Each row comes from the steps of one path. Every step used is in the known rows, and no mark comes twice. Write the path behind each row, first mark first.
Known rows:
zifa vumi bidif kame kepi rezunuv mefo: [ 2.671 -1.403  3.360 -3.899  0.521  0.980 -1.085 -4.589  4.748 -1.372
 -0.011  2.641  3.169  2.876 -0.525 -3.419  0.975  5.175 -4.189  3.430
 -0.360 -1.043 -0.410]
bidif vumi zifa: [-0.572 -1.596 -3.044 -3.757 -0.964 -5.357  3.970  3.356 -0.578  0.869
 -0.721 -2.529 -0.586 -3.591  0.096  1.193 -2.497  3.157  2.017  1.131
  1.901  2.705  2.561]
kame kepi rezunuv mefo: [ 1.371 -1.874 -0.731  0.311 -0.744  0.334 -2.652  1.220  0.603  1.230
  2.287  0.590  0.134  1.300 -0.256 -1.887 -3.430  1.900 -3.728 -1.044
  1.655 -1.758  0.681]
kame mefo rezunuv: [ 1.313  0.388 -4.208  2.010  2.072 -1.842 -0.728  1.074  0.014  0.255
 -0.472  0.779 -6.796 -0.166 -1.759 -2.570  1.711 -2.377  1.411 -2.588
  2.064 -0.269  4.093]
vumi bidif: [ 1.533  0.472 -2.411 -2.724  2.370 -2.418  1.892 -1.191 -0.981  0.870
 -2.661 -0.828  0.692 -3.587 -0.491 -1.551  1.942  0.050 -1.501  1.771
  2.515  0.157  0.300]
zifa kame mefo rezunuv: [ 0.605 -0.349 -2.002  2.874  1.575  1.622 -2.244  1.178 -1.126  0.711
  1.126  0.993 -5.423  0.494  0.983 -1.031  3.836 -3.646  1.153 -4.369
  0.654 -1.919  1.551]
mefo rezunuv kepi kame zifa vumi bidif: [ 0.716 -3.110  2.107  3.093 -8.647  4.556  0.725 -5.378  4.762  1.053
  1.685  3.293  2.605  0.200 -6.442 -1.212  4.441 -0.554  2.829  1.672
 -3.001  1.623 -2.438]
kepi kame mefo rezunuv: [ 0.685  2.649 -2.246  3.479  1.755  1.326 -0.703 -0.679 -1.369  1.698
 -1.853  1.924 -6.384  1.768 -1.692  0.216  1.486 -3.398  0.945 -2.536
 -0.497  0.699 -0.319]
vumi bidif kame: [ 2.427  4.353 -1.363 -5.252  4.118 -2.394  0.850 -2.465 -0.321 -0.943
 -4.409 -1.999  0.719 -1.413  1.644  0.996  0.844 -0.813 -1.841  4.210
  2.658  1.106  0.473]
sevonu zifa kame mefo: [-3.922  1.030  1.915  0.488  2.907  2.926 -2.646  1.251 -2.745 -0.502
  1.762  1.237  2.151  2.227  2.348  1.617  1.037 -2.326 -2.478 -3.748
 -0.007 -1.565 -0.672]
kepi rezunuv: [ 1.682  1.969 -4.879 -1.859  3.139 -2.803  2.228  2.866 -2.160  3.624
 -0.214 -1.878 -3.386 -0.653  0.830 -1.740 -2.283  2.355 -1.315 -0.721
  0.524  2.461  1.119]
bidif kame: [ 0.206  4.511 -2.273 -3.631  5.238 -2.376  0.375  0.049 -0.561 -1.244
 -3.094 -4.197 -3.126  0.693  4.485  0.997 -1.547 -1.752 -1.027  2.333
  1.828  2.814  1.283]
vumi zifa kame kepi rezunuv mefo: [ 2.266 -6.616  0.647  2.220 -5.387  1.802 -2.513  2.293  0.276  2.417
  3.796  2.922  4.279 -1.488  1.044  0.231 -2.427  1.685 -1.769 -4.319
 -0.292 -2.422  0.232]
zifa vumi bidif: [-0.991 -2.132 -0.169 -2.298  2.827 -1.328  3.504 -2.501  2.202  0.236
 -1.678  0.646  0.254 -2.327 -0.482 -5.730  4.976  2.990 -0.900  1.971
 -0.232  1.543 -0.239]
rezunuv kepi kame: [-1.259  0.311  2.060  2.186 -1.060  3.082  1.159  0.269 -1.017  0.002
 -1.374 -0.211  0.990  1.542  1.082  1.559 -2.002 -2.346  0.925  0.389
 -0.947  0.863 -4.580]
sevonu zifa vumi bidif kame kepi rezunuv: [ 2.011  3.587  3.297 -4.176  0.791 -0.708 -0.942 -4.822  0.792 -0.941
  0.392 -0.196  7.513  4.756 -0.805  1.352  0.463  4.988 -5.017  1.941
 -4.214  2.282 -0.262]
mefo rezunuv kepi kame: [ 1.558 -0.417 -0.060  4.697 -4.864  3.064  0.086 -0.213 -0.858  1.056
  0.104 -0.835 -0.950  1.775  0.724  1.564  0.733 -3.348  4.033  0.054
 -3.273  1.974 -2.142]
vumi zifa: [ 0.752 -2.972 -3.808  0.585 -0.660 -4.143  3.006  2.456 -0.519  1.443
 -1.421 -0.812 -0.072 -4.730  0.760 -1.024 -1.428  0.139  1.584 -1.264
  1.295  2.634  2.657]
kame zifa vumi: [-4.032 -1.627 -2.023 -0.842  0.726 -0.377  1.403 -0.557  3.669  0.473
  1.869 -0.692 -3.550 -1.022 -2.366 -4.378  0.867  0.709 -0.648 -0.181
  0.921  3.251  1.433]
vumi zifa kame mefo: [-1.103 -3.590 -0.528  1.387  1.413 -0.185  0.416  2.321 -0.638  0.817
 -0.453  3.245 -0.643 -3.243  0.043 -0.545  0.219 -1.780  0.289 -5.263
  2.684 -1.827  1.036]
sevonu zifa: [-2.309  1.519 -1.310 -0.865  0.697 -1.020 -0.045  1.293 -2.663  0.779
  1.124 -2.640  2.523  0.832  3.170  1.370 -0.548 -0.308 -1.411  0.271
 -1.338  2.858  1.190]
vumi zifa kame bidif: [ 0.095 -2.411  0.301  3.719 -1.698 -0.643 -0.412  1.637 -1.759  0.782
  0.320  0.618  2.911 -5.614  0.696  1.327 -0.181 -1.517  1.619 -2.371
 -0.788 -2.209  0.104]

Which path is each row?
[-1.203  2.056  0.831  0.419 -1.918 -1.621  2.093  0.647 -2.004  1.125
 -1.974 -0.137  1.292 -3.284 -2.332  5.316 -3.485  2.350  2.213  2.288
 -1.632  0.277 -2.198] : kepi kame bidif vumi zifa
[ 2.387 -2.571 -2.019  2.826 -4.353 -0.325  0.084  1.545  0.485 -0.544
  1.582 -2.192 -1.449 -0.188  0.444 -1.463  1.224 -2.261  3.985 -0.057
 -0.514  0.610  2.279] : mefo rezunuv kepi
[ 0.601  2.502  2.529  2.912 -5.808  1.733 -0.523 -0.544 -0.982 -0.902
  0.977 -1.472  0.194  1.656 -2.736  4.602 -1.048 -0.016  4.872  3.526
 -3.509 -1.413 -3.043] : mefo rezunuv kepi kame bidif vumi
[-0.239 -0.127 -1.119 -1.272 -1.250 -5.519  2.460  2.387 -0.738 -0.608
 -0.420 -1.316  1.013 -5.286 -2.875  2.147 -3.201  3.138  2.439  2.192
  0.997 -0.709  2.052] : kame bidif vumi zifa
[-1.228  1.786  3.902  4.823 -1.518  3.177 -0.824 -0.913 -1.166 -1.305
 -1.227  0.857  2.333 -0.061 -1.829  2.461 -2.847 -2.578  1.440  1.302
 -1.813 -2.545 -4.984] : rezunuv kepi kame bidif
[ 2.199  0.771 -0.067 -2.376  3.576 -1.391  0.748 -4.627  4.129 -2.230
 -2.803  2.691 -3.436  1.418 -1.979 -4.454  6.203  0.866  0.848  1.941
  0.329  0.329  2.776] : zifa vumi bidif kame mefo rezunuv
[-2.646  2.217  2.666  2.682 -0.092  2.421 -3.616  0.429 -3.898 -0.657
  2.772 -1.431  5.615 -0.213  3.129  3.766  0.461 -1.653 -1.031 -0.781
 -3.731 -2.440 -1.792] : sevonu zifa kame bidif
[ 0.715 -2.303 -2.701 -1.892  0.415  0.021  0.354  3.067  0.696  3.330
  1.440  0.817 -2.043 -0.670  1.696 -3.882 -1.835  3.469 -1.100  0.390
  1.530  0.407  1.363] : kepi rezunuv mefo
[ 0.093  1.657  0.807 -5.176  4.605 -1.483  2.496 -3.773  2.779 -1.775
 -3.364 -0.854  0.157 -0.064  2.059 -3.082  3.768  2.086 -1.127  4.538
  0.030  2.533 -0.172] : zifa vumi bidif kame
[ 1.700  1.423 -0.680  1.145  1.746  1.154 -2.536  1.774 -3.352  1.923
  2.218 -2.081 -0.040  2.051  1.818  1.617 -1.768 -0.132 -4.174 -4.271
 -0.668 -0.989 -1.557] : zifa kame kepi rezunuv
[ 2.101 -6.817  0.466  5.229 -6.085  1.382 -0.491  2.015  1.053 -0.792
  1.992  4.140  1.167 -1.656 -1.729 -0.621  1.483 -3.176  4.886 -5.423
  0.385 -3.143  2.360] : vumi zifa kame mefo rezunuv kepi
[ 0.624 -2.801 -2.114 -0.319 -2.666 -1.875  0.562  2.987 -0.471  0.955
  1.451  0.977 -2.801 -1.426 -0.957  1.644  1.704  0.601  3.645 -2.832
  0.829 -0.872  3.017] : bidif vumi zifa kame mefo rezunuv
[ 0.865 -5.151  1.465 -1.916 -5.828  0.392 -1.228  2.938  0.385  1.787
  4.306  1.104  4.278 -0.066  0.462  2.491 -3.536  4.942 -0.943 -1.471
  0.183 -2.471 -0.201] : bidif vumi zifa kame kepi rezunuv mefo
[-2.900  0.819  0.565 -0.067  0.311  2.510 -1.930  1.566 -3.841  0.938
  2.596 -2.453  4.165  1.422  6.173  2.578  1.366 -1.582 -1.610 -1.567
 -3.008  1.549 -1.229] : sevonu zifa kame
[-0.924  0.351  0.959  2.102  1.711  1.859 -3.173  0.325 -2.320 -1.157
  1.793 -3.058  0.544  0.867  3.413  1.953 -0.273 -4.020 -3.253 -3.285
  0.719 -1.730 -1.938] : zifa kame kepi
[-2.342 -2.377  4.034  0.505 -4.815  4.597  1.810 -5.079  4.236  0.134
  0.126  3.657  4.443 -0.190 -6.220 -1.324  1.980  0.066  0.055  2.161
 -0.961  0.960 -5.086] : rezunuv kepi kame zifa vumi bidif
[-4.586 -1.164  0.892 -0.600  1.197  0.051  1.612  0.015  0.381 -0.341
  2.181 -1.482  1.832  2.158  3.467 -3.105  2.239  2.659 -0.430  0.616
 -3.980  4.452  0.750] : sevonu zifa vumi
[ 2.421  1.300  0.119  0.637  0.000 -0.132 -1.431 -0.167  1.892 -3.762
 -0.981  0.267 -3.359  3.143 -0.845 -0.127 -0.440 -3.557  2.581  0.005
  2.204 -1.428  3.063] : bidif kame mefo rezunuv kepi
[ 2.287 -1.646  3.341 -1.204 -0.280  0.406  0.533 -4.470  5.604 -4.396
 -1.669  4.014 -0.111  2.570 -3.256 -4.367  4.946  0.310  2.406  2.198
  0.241 -1.560  1.784] : zifa vumi bidif kame mefo rezunuv kepi
[-0.897  4.580 -0.971 -3.163  7.843 -1.816 -0.562 -0.004  0.292 -2.433
 -3.582 -0.285 -5.246  1.914  0.751 -0.087 -1.941 -2.069 -1.950  0.284
  4.571 -0.323  1.843] : bidif kame mefo
[ 2.462  1.840  0.385 -2.527  1.137  0.186 -3.453 -0.287  1.221 -0.582
  0.347 -0.852 -0.152  3.498  1.946  0.566 -4.540  1.290 -3.956  1.351
  1.551 -0.857  1.093] : bidif kame kepi rezunuv mefo
[-2.533  6.069  1.577 -0.911  2.136  0.029  0.347 -0.409 -2.745  0.191
 -1.578 -2.231 -1.564  0.408 -0.939  4.803 -2.740  1.565  0.063  3.858
 -1.191 -0.397 -4.134] : kepi kame bidif vumi
[-2.396  0.664  3.325  2.552  1.665  3.463  0.338 -0.296 -0.129 -1.004
 -2.080  3.337 -1.263  2.313 -2.391  0.329 -2.475 -2.855 -0.081 -1.620
  1.797 -2.306 -4.018] : rezunuv kepi kame mefo
[-1.697  3.791 -0.662 -2.541  2.641 -3.515  0.440  1.600 -1.790 -1.283
 -0.172 -3.430 -1.774 -1.879 -1.264  1.866 -2.308  2.330  0.370  3.676
  1.437 -1.411  0.034] : kame bidif vumi
